In the rows, 128 means zero.
Known rows, with every step that occurs:
q r d b x j: [108 160 163 100  90 140 146 112 141 132 135 133 119  66 125 118 180 114
 154 167 155 114 136 178 110 156 133 112  94 123 154 219 126 127  59 118
 154 131 130 163 115]
u b q r d j: [146 143 130 122  60 128 148  81 119 110 161 149 130  95 126 176 124 163
 147 179 171  90 155 146 145 120  96  95 151  83 126 143 193 180 123 101
 141 130  70 188  99]
u b q r d: [169 124 149 141  84 116 148 121 138 121 142 141 102 129 118 158 119 122
 134 151 154  57 125 151 102  98 101 102 131  94 134 138 183 177 147 108
 167 122  87 213  79]
d j x: [136 169 101  85  87 152 159  90  99 104 127 122 158 100 141 158 107 116
 118 167  98 137 133 135 136 121 114  93 135 120 124 113 173 114 158 155
 148 130 119  83  99]
x b q r: [ 96 106 137 123 117  77 173  99 158 120 166 117 119 120 116 168 135 138
 128 160 135  92  76 173  80 146  88  97 119  88 131  77 147 153  92 120
 159 118 129 180 122]
y c u b: [107 169  70 137 129 138 127 131 131 117 141 164 140 121 147 128  89 156
 147  79 144  93 113  94 125  80  82 132 149 162  97  87 167 176 112 138
 125 172 130 145  88]
r d j x b w: [117  84 134 100  97 152 136 109  98 115 171 110 178 116 125 162 152 152
 137 148 128  75 137 167  74 179 110  96 136 104 171 127 171 137  82 158
 168 119  96  89 111]
r d j: [182 121 145  89  89 165 165  63 104 115 145 158 139 109 141 162 129 161
 140 180 144 117 181 134 168 112 127  99 157  88 127 119 174 147 165 125
 133 138  46 175 106]
b d: [175 111 140 101 144 141 155 116 107 122 164 128 116 152 155 111 129 122
 133 127 118 124 165 105 136  90  84 141 112 124 134  86 168 161 122 168
 131 148 118 127  77]
x j: [114  99 158  80 121 162 166  73 138 123 163 146 115 120 147 161 195 138
 133 114 117 114 113 164 123  94 116 106  86 108 122 145 109 122 126 116
 146 121 136 162 116]
r q b d j x: [121 160 120  94  94 154 147 110  75 103 141 104 151  87 144 144 114 110
 102 173  99 159 157  99 151 136 100 108 129 125 116 131 225 133  82 176
 137 124 143  58  72]
b q r d: [189 117 161 127  93 128 162 104 136 122 128 145 103 126 106 156 124 127
 125 164 153  75 128 156 111 104 124  90 130  80 145 128 167 153 170 126
 171 117  76 221  82]
x b w: [102  50 151  94 136 133 149 118 114 123 193 114 172 130 133 155 181 164
 132 120 130  78 121 165  62 167  91 120 114 109 160  94 115 135  92 144
 154 126 104 125 119]
r q b d j: [127 114 154  88 111 154 157  85  78 110 179 126 146  85 149 144 147 162
 115 171 138 167 186  86 182 136  89 122 133 104 103 117 203 162  54 153
 108 134 104 119  89]
p y c d b: [212 142 114  84 164 166 155 107 177 136 174 134 104 112 148  92 108 192
  97 187 124 193 104 113 143 120 140 112 113 102 147  95 118  52 116 117
 149 134 121 172 150]
j x: [149 153 114  95 114 144 159 120 113 110 115 113 142 126 141 142 104  84
 107 141  75 116 110 137 102 103 113 103 119 132 128 105 157 105 178 160
 165 128 135  96  85]
s b: [189 105 122  75 117 126 188 124  81 101 141 162 120 143 162 150 165 149
 149 173 115 137 110 117 116  91 118 122 115  96 117 146 132 141 114 128
 161 157  96 161 112]
y c u b q r: [ 98 168  91 150  99 101 140 123 149 111 143 150 125 102 104 149 106 161
 129 115 181  89  82 128 105 108  81 104 127 115 119 102 154 176 107 130
 148 141 142 183  94]
l b s: [143 126 126 122 130 135 161  67 104 107 133 107 127 162 141 116 143 127
 161 148  95 130 152 178 142  91 117  88 111 155 113 127  89 139 132 125
 157 106  37 125  99]
s b x: [112 145 124  73 104  96 170 155  62  96 141 128 129 126 149 127 157 108
 146 163 147 135 120 132  97 123 124 131 103 138 124 176 118 160 121 131
 166 168 103 111 103]
r d j x: [170 166 114  96  78 165 153  89  98 106 113 130 146 107 137 156  96 111
 124 177 104 117 149 136 140 115 129  85 150 109 134 131 201 122 166 153
 159 128  93 105  86]
j x b w: [ 98  80 131  98 122 137 141 131 109 117 174 100 178 127 129 153 159 137
 125 124 108  79 108 167  49 172  96 108 115 120 165 107 139 123  94 160
 169 118 126  81 110]
q r: [160 128 157 111 115 103 171 106 128 132 119 142 144  75 114 127 129 112
 112 161 122  83 109 131 113 127  88 120 124  86 145  84 142 134 128 130
 144 155 114 186 107]
w b x: [ 69 108 142 104 128 121 154 159  89  97 123  87 130 137 136 120 156 102
 137 131 136 120 139 152  81 147 147 154 115 144 128 132  83 163 151 146
 157 140 106 112 117]
y c: [140 135 120  89 146 159 155  96 130 110 138 163 138 134 155 133 114 188
 100 122 164 122 120  97 146  74 128 107 117 117 124  51 131 132 176 137
 160 141 111 159 118]
r q b: [112  83 187  89 137 144 174 118  96 116 155 114 143  84 142 156 154 128
  77 148  99 145 130  98 135 128 110 116 118 116  80 121 158 121  98 133
 137 116 114 162  83]
w b s: [ 98  77  97 128 131 149 181  97  87 100 123 114 115 176 128 151 177 153
 170 133 106 123 151 171 122 106 140 144 128 146 129  97  88 151 168 154
 151 125  56 155 114]
d j: [139 126 129  76 101 148 172  64 105 109 163 147 156  98 144 163 141 167
 135 167 137 141 160 131 162 120 105 110 139  98 115  98 140 136 153 127
 118 143  78 149 118]
s b q: [146 102 105  87  99 122 185 120 107  83 181 144  95 181 145 196 170 176
 143 152 153 157  93 155 102  82 126  97  97 103 103 161 103 146 155 123
 170 110 104 173  99]
p y c d b u: [145 137 139  54 168 174 154 104 147 112 189  96 147 107 125 122  77 185
 103 188 131 162 127 133 128 175  93 112 106 132 158  72 151  41 102 131
 158 133 122 123 165]
q b: [160  78 192  92 151 164 168 102 113 123 151 134 149  88 132 145 137 157
  93 131  99 126 112 106 130 125 116  95 123  91  69 103 153 138  67 127
 152 123 105 181  97]
p y c u b l: [ 97 145 101 150 153 151 125 138 144 121 128 132 162 125 144 141  75 138
 117  66 110  82 100  94 106  84  66 134  92 182 106  66 128 143 161 214
 135 136 169 142 123]
d b: [189 139 125  96 130 154 172 116 161 128 147 138 142  96 154 123 135 157
 147 185 108 168 155 142 129 139 115 129 128 127 129 130 101  85 110 140
 123 129 100 186 120]
u b s: [ 85 131  81 128 106 120 161  98  95 110 167 127 125 163 144 152 151 136
 171 114 109  93 144 160 127  74  70 138 122 180 112 112 140 171 157 117
 137 144  73 141  83]
c d j: [170 110 130  74 113 128 178  65 102 115 195 136 114 106 139 130 137 163
 106 172 130 165 138 129 165 123 122 114 141  78 132  86 155 115 191  90
 125 154  81 131 133]
u b x j: [ 33 143 144  93  97 124 134 122 118 114 179 118 120 112 156 143 188 103
 148  95 141  94 115 168  93 109  92 128  80 158 117 190 124 168  93  93
 149 136 156 111 103]
c y p: [211 144 108 107 117 192 135 157 123 133 165 121 123 165 151 141 121 134
 120  35 123 110 137 140 101  69 111 117  82 129 113 140  88 152 166 146
 118 142 141 171  86]
p y c: [144 134 124  74 169 193 135  84 151 122 139 147 142 144 149 146 100 187
  88 128 142 118  87  90 141  61 118  86  93 110 125  51 120 106 132 157
 169 125 130 169 128]
b q r d j x: [154 174 110 111  59 143 152  90 110 102 119 126 137  99 113 170  98 118
 120 186 131 111 130 153 128 128 125  70 142  95 138 143 200 132 155 148
 169 112 108 121  86]
c y: [165 130 113 103 116 132 160 140 127 123 152 144 115 142 155 132 151 122
 111  51 129 118 119 137 107  90  99 145 105 122 121  71 119 102 201 143
 128 159 121 136 122]

Rows:
[160  73 139 122 156 153 151 138 102 109 141 108 106 171 154 110 148 134
 146 127 111 125 168 113 114 111 117 166 121 112 135  89 143 178  99 177
 140 135 117 128  99]  w b d
[ 56 131 158  78 106 137 154 103 115 116 160 124 120 111 140 144 195 109
 136 114 142 116 118 172 106 118 121 113  77 141 128 178 103 139 122 117
 154 131 142 121 110]  b x j
[141  98 125 104 118 160 155  94  90 102 156 123 134 132 151 138 151 173
 154 161 140 149 190 116 157 134 112 145 140  94 130  98 156 178  88 161
 117 138  92 119 117]  w b d j
[171  85 179 105 122 161 123 121 108 112 159 104 178 119 131 112 172 147
 122 124 136  99 148 164  89 140 109  90  94 106 148 162  60 129 105 131
 164  95  73 113 101]  l b w
[162 122 141 128 139 143 175 132 154 123 131 121 160  98 155 131 120 139
 125 145  96 142 154 141 115 137  98 146  91 161 129 102  81  87 187 204
 128 113 131 171 141]  d b l
[141  93 176 102 147 145 156 128  87 121 168 111 123 114 150 119 145 123
 100 139 111 148 164  76 147 116  86 138 110 124 103 112 199 159  56 167
 126 129 130 125  61]  r q b d
[ 78 131 141  68  97 129 162 115  89 104 156 140 111 118 149 149 212 122
 153 136 147 129 104 162 102 115 130 114  74 125 127 216 109 152  80 113
 167 144 141 120 117]  s b x j
[109 169  73 126 143 160 115 124 144 123 141 153 143 128 143 136  80 154
 139  85 129  91  92  88 120  72  75 118 134 157  99  85 162 157  84 150
 132 161 144 151  97]  p y c u b
[130 116 117 111 155 114 148 118 119 124 164  96 119 164 166 118 103  99
 140 141  75 112 127 123  95 128  80 128 125 137 138  64 224 161  49 176
 152 138 154  64  95]  j x b d
[156 172  93  74 119 166 142  80 115 111 149 115 129 112 136 134  84 145
  76 170 107 156  88 110 145 105 132  78 120  97 139  87 184  85 157 137
 170 131 139  74 124]  p y c d j x
[178  88 179 103 158 159 152 116 101 124 166 125 128 118 142 112 130 147
 110 125 110 131 149  83 141 113  90 121 116 103  94 100 197 172  33 163
 141 135 123 142  74]  q b d
[101  64 121 117 125 144 170 125 134  85 164 103  96 192 134 189 168 171
 134 121 141 143 114 176  87 108 150 120 107 107 107 114  70 149 185 139
 162  82 103 174 112]  w b q
[194 118 153 137 130 156 169 132 153 129 119 131 147 107 151 128 111 135
 130 157 104 123 170 141 119 131 115 135 105 150 140 118 110  98 194 203
 139 112 108 190 132]  r d b l
[ 45 122 132  63 133 127 164  85 104  94 175  75 185 116 135 181  76 131
 137 176  91 102 130 168  93 205  64 103 138 145 137  49 216 107  69 147
 161 133 127  45 153]  d j x b u
[163 130 118  65 135 162 154  56 123 117 189 141 118 115 140 131 113 202
  84 170 151 167 111 102 176 102 129  92 124  73 135  63 155 103 160 104
 144 145  98 135 150]  p y c d j
[ 94 130 124 127 108  79 166 110 152 115 150 105 123 117 114 168 119 117
 120 165 118  91  66 175  69 150  93  88 119  96 136  90 167 143  91 134
 173 112 147 145 115]  j x b q r
[112 174 127  89 114 120 156 148 125 116 145 110 147  89 143 105 134 112
 145 174 142 159 155 151 107 160 123 137 113 164 134 161  96 115 119 142
 135 144 107 131 109]  d b x
[ 90  89 123  92 105 143 140 111 100 112 180 105 189 109 128 165 161 158
 130 139 123  91 123 165  71 184  95 102 125 110 163 113 149 129  78 157
 158 120 117  74 121]  d j x b w
[ 72  90  97 113 141 108 187  65 110 121 168 116 123 174 143 160 153 144
 173 144  90 110 125 182 116 116  99 118 132 160 127  63 144 146 121 138
 146 137  67 134 119]  x b s
[151 133 160 130 108  97 152 102 151 110 140 107 123 111 115 135 127 124
 119 165 137 109  98 171 102 126 104  74 102  85 121 133 102 149 101 109
 168  94 105 171 107]  l b q r
[117  95 139 134 109 110 170 126 138 104 133 113 111 120 103 162 152 147
 125 152 147 102  96 164  85 139 123 119 114  79 134 107 101 155 132 134
 162 109 120 196 118]  w b q r
[100 112 115 101 147 106 165 108 137 123 148  96 137 146 163 153 104  97
 131 151  55 102  86 159  72 143 103 104 137 132 124  57 188 124  89 146
 166 129 143  85 125]  j x b
[208 110 158 116  91 170 140 138 129 132 143 143 172  65 101 118 169 170
 139 175 164  93 170 155  95 177 114 118 123  92 190 179 110 107  91 156
 148 125  76 195  98]  q r d b w
[ 60 113 188  79 119 152 151 101 109 117 164 122 129  83 131 144 194 126
 118 110 137 121 106 155 112 137 128  98  79 122  98 188 126 148  50 112
 161 121 147 132 106]  q b x j
[182 132 130 102  59 133 171  77  97 103 143 167 124  99 120 178 143 177
 151 210 177 118 146 140 152 126 126  85 147  58 135 161 183 166 112 117
 155 135  59 194 110]  s b q r d j
[179 150 103 134  98 143 178  86 125 130 116 146 124 109 112 123 142 150
 180 200 125 124 173 171 147 128 122 116 143 142 157 146 141 116 118 148
 142 136  40 206  97]  q r d b s
[149 182 148 111  95 114 150 148 126 127 117 120 138  68 121  95 120  99
 147 198 156 122 162 152 107 170 130 127 129 140 156 179 136 129 101 140
 149 150  89 163 101]  q r d b x
[ 63 117  95 101 106 113 167  86 143  94 193  97 118 166 145 209 127 156
 137 154 118 142  90 187  89 136 113  78 124 122 105  95 160 138 122 132
 163  89 130 103 118]  d j x b q
[136 161  80 139 139 141 117 140 113 120 158 149 121 145 154  97  93 143
 154  83 147 106 150  72 137  77  65 150 136 159 116  88 207 201  69 170
 119 176 143 111  69]  y c u b d
[134  85 137 108 167 112 157 106 126 129 184 111 113 168 169 118 124 125
 150 137  96 112 143 123 106 124  75 140 126 126 133  52 199 175  49 160
 136 146 128 108 107]  x b d
[212 119 173 122 107 131 163 104 125 135 104 153 123  99 114 126 113 106
 122 172 129  58 141 132 122 111 118 106 142  78 154 113 183 147 150 130
 162 146  72 215  89]  q r d
[114 122 115 102 117 124 159  79 125 119 148 110 141 132 158 165  98 118
 144 181  77 101 117 158 102 153 115  91 159 113 128  79 223 137  78 141
 162 128 110  93 127]  r d j x b
[ 76  76 121 103 135 106 176  93 157 104 208 105 103 188 150 199 145 163
 139 132 123 129  86 186  80 119 108  93 114 121 103  78 125 146 135 121
 158  93 118 154 120]  x b q
[115  89 134 109  98 145 124 152  99 113 194 123 175 117 137 146 177 155
 130  89 149  62 138 142  73 122  62 141 103 131 145 146 109 161 128 123
 143 134 108 130  86]  u b w
[122 110 124  92 127 127 159  68 108 117 191 126 137 126 165 145 132 166
 157 170 126 137 169 124 153 143  81 126 145 105 126  70 202 174  50 147
 115 148 102 104 124]  x b d j
[149 171  98  92  93 155 146  98  89 104 137 115 144 110 145 135 102 113
 125 163 105 141 155 117 144 119  98 106 131 123 133 113 204 137 120 177
 142 136 131  60  83]  b d j x
[112 157 169  99 127 106 132 130 105 104 132  82 142 122 150  87 122  75
 130 146 123 127 140 159 102 132 124  99  99 153 113 162  85 153 111 115
 164 121  86  82 104]  l b x
[182 139 159 118  72 139 148  61 124 109 139 135 133  97 122 152 120 157
 141 201 159 114 161 159 155 132 126  65 144  65 127 152 161 163 108 108
 153 105  49 176 110]  l b q r d j
[161 141 164  88 118 153 163 113 133 115 137 114 169  71 108 136  86 144
 145 212 134 105 179 158 118 199  84 116 137 128 165 115 178  85  83 144
 151 137  86 167 132]  q r d b u
[125 134 147  66 138 159 171 113 131 105 165 105 177  91 128 147  99 157
 145 188 122 142 172 159 117 189  75 127 122 151 144 100 137  70 103 147
 138 132 103 133 139]  d b u
[ 86 139 114 121  90  85 167  89 144 111 157 112 133 100 111 178 120 137
 127 180 131 104  80 173  90 163  94  82 131  86 133  95 177 148  79 128
 160 114 138 137 123]  d j x b q r
[ 91 157 134  79 120 143 148 109 143 120 177 129  99  94 144 103 179 157
 125 141 169 167 112 158 125 136 150 115  83 133 146 179 108 106 100  97
 156 136 150 123 139]  y c d b x j
[198 130 159 148 120 137 168 134 156 134 103 132 152  78 134 119 106 127
 125 170 109 105 159 140 115 148 107 136 104 137 152 118 122 104 170 202
 141 119 115 204 134]  q r d b l
[206  97 150 103 102 188 141 136 125 125 159 141 169  96 119 128 173 177
 143 161 158 111 180 156 100 161 123 118 122 109 178 180  98 101 120 157
 146 117  65 183  94]  r d b w
[131 141 111 104  98 137 139  96  96 110 191 132 141 118 168 140 129 158
 156 146 143 125 185 104 161 108  57 140 136 121 115 111 199 194  80 129
 106 154 107 110  95]  u b d j
[166 171  87  87  84 147 156 109  70  96 135 130 140 118 154 140 117 123
 140 182 108 151 144 109 140 118 105 107 128 111 132 144 209 145  89 173
 153 145 131  59  87]  s b d j x
[138 161  84 130 153 161 104 132 127 127 160 139 125 152 150 105  83 144
 146  88 132 103 131  67 132  72  57 137 122 156 116  86 200 186  39 184
 126 163 156 118  75]  p y c u b d
[177 128 123 113 100 159 168 112 167 107 171 133  99 152 137 173 138 176
 148 173 154 162 147 177 117 112 140  94 120 119 121 163 108 109 160 132
 152  85  80 212  94]  r d b q
[117 133 123 114 108 106 158  82 129 126 133 113 147 103 141 154  95 111
 140 194  83  85 107 157  97 169 106  90 160  97 142  78 235 144  52 138
 163 137 118 104 131]  q r d j x b
[130 181  89 108  85 142 132 115  93 103 152 110 147 114 159 137  97 109
 135 150 103 123 152 113 133 112  73 120 133 137 123 124 221 161  99 158
 138 141 142  53  79]  u b d j x
[ 81  97 133 108 122 143 185  88  72 110 151 117 131 122 123 160 172 142
 122 145 104 145 147 134 154 111 109 115 118 157  97 121 145 133 126 145
 137 121  69 152  74]  r q b s
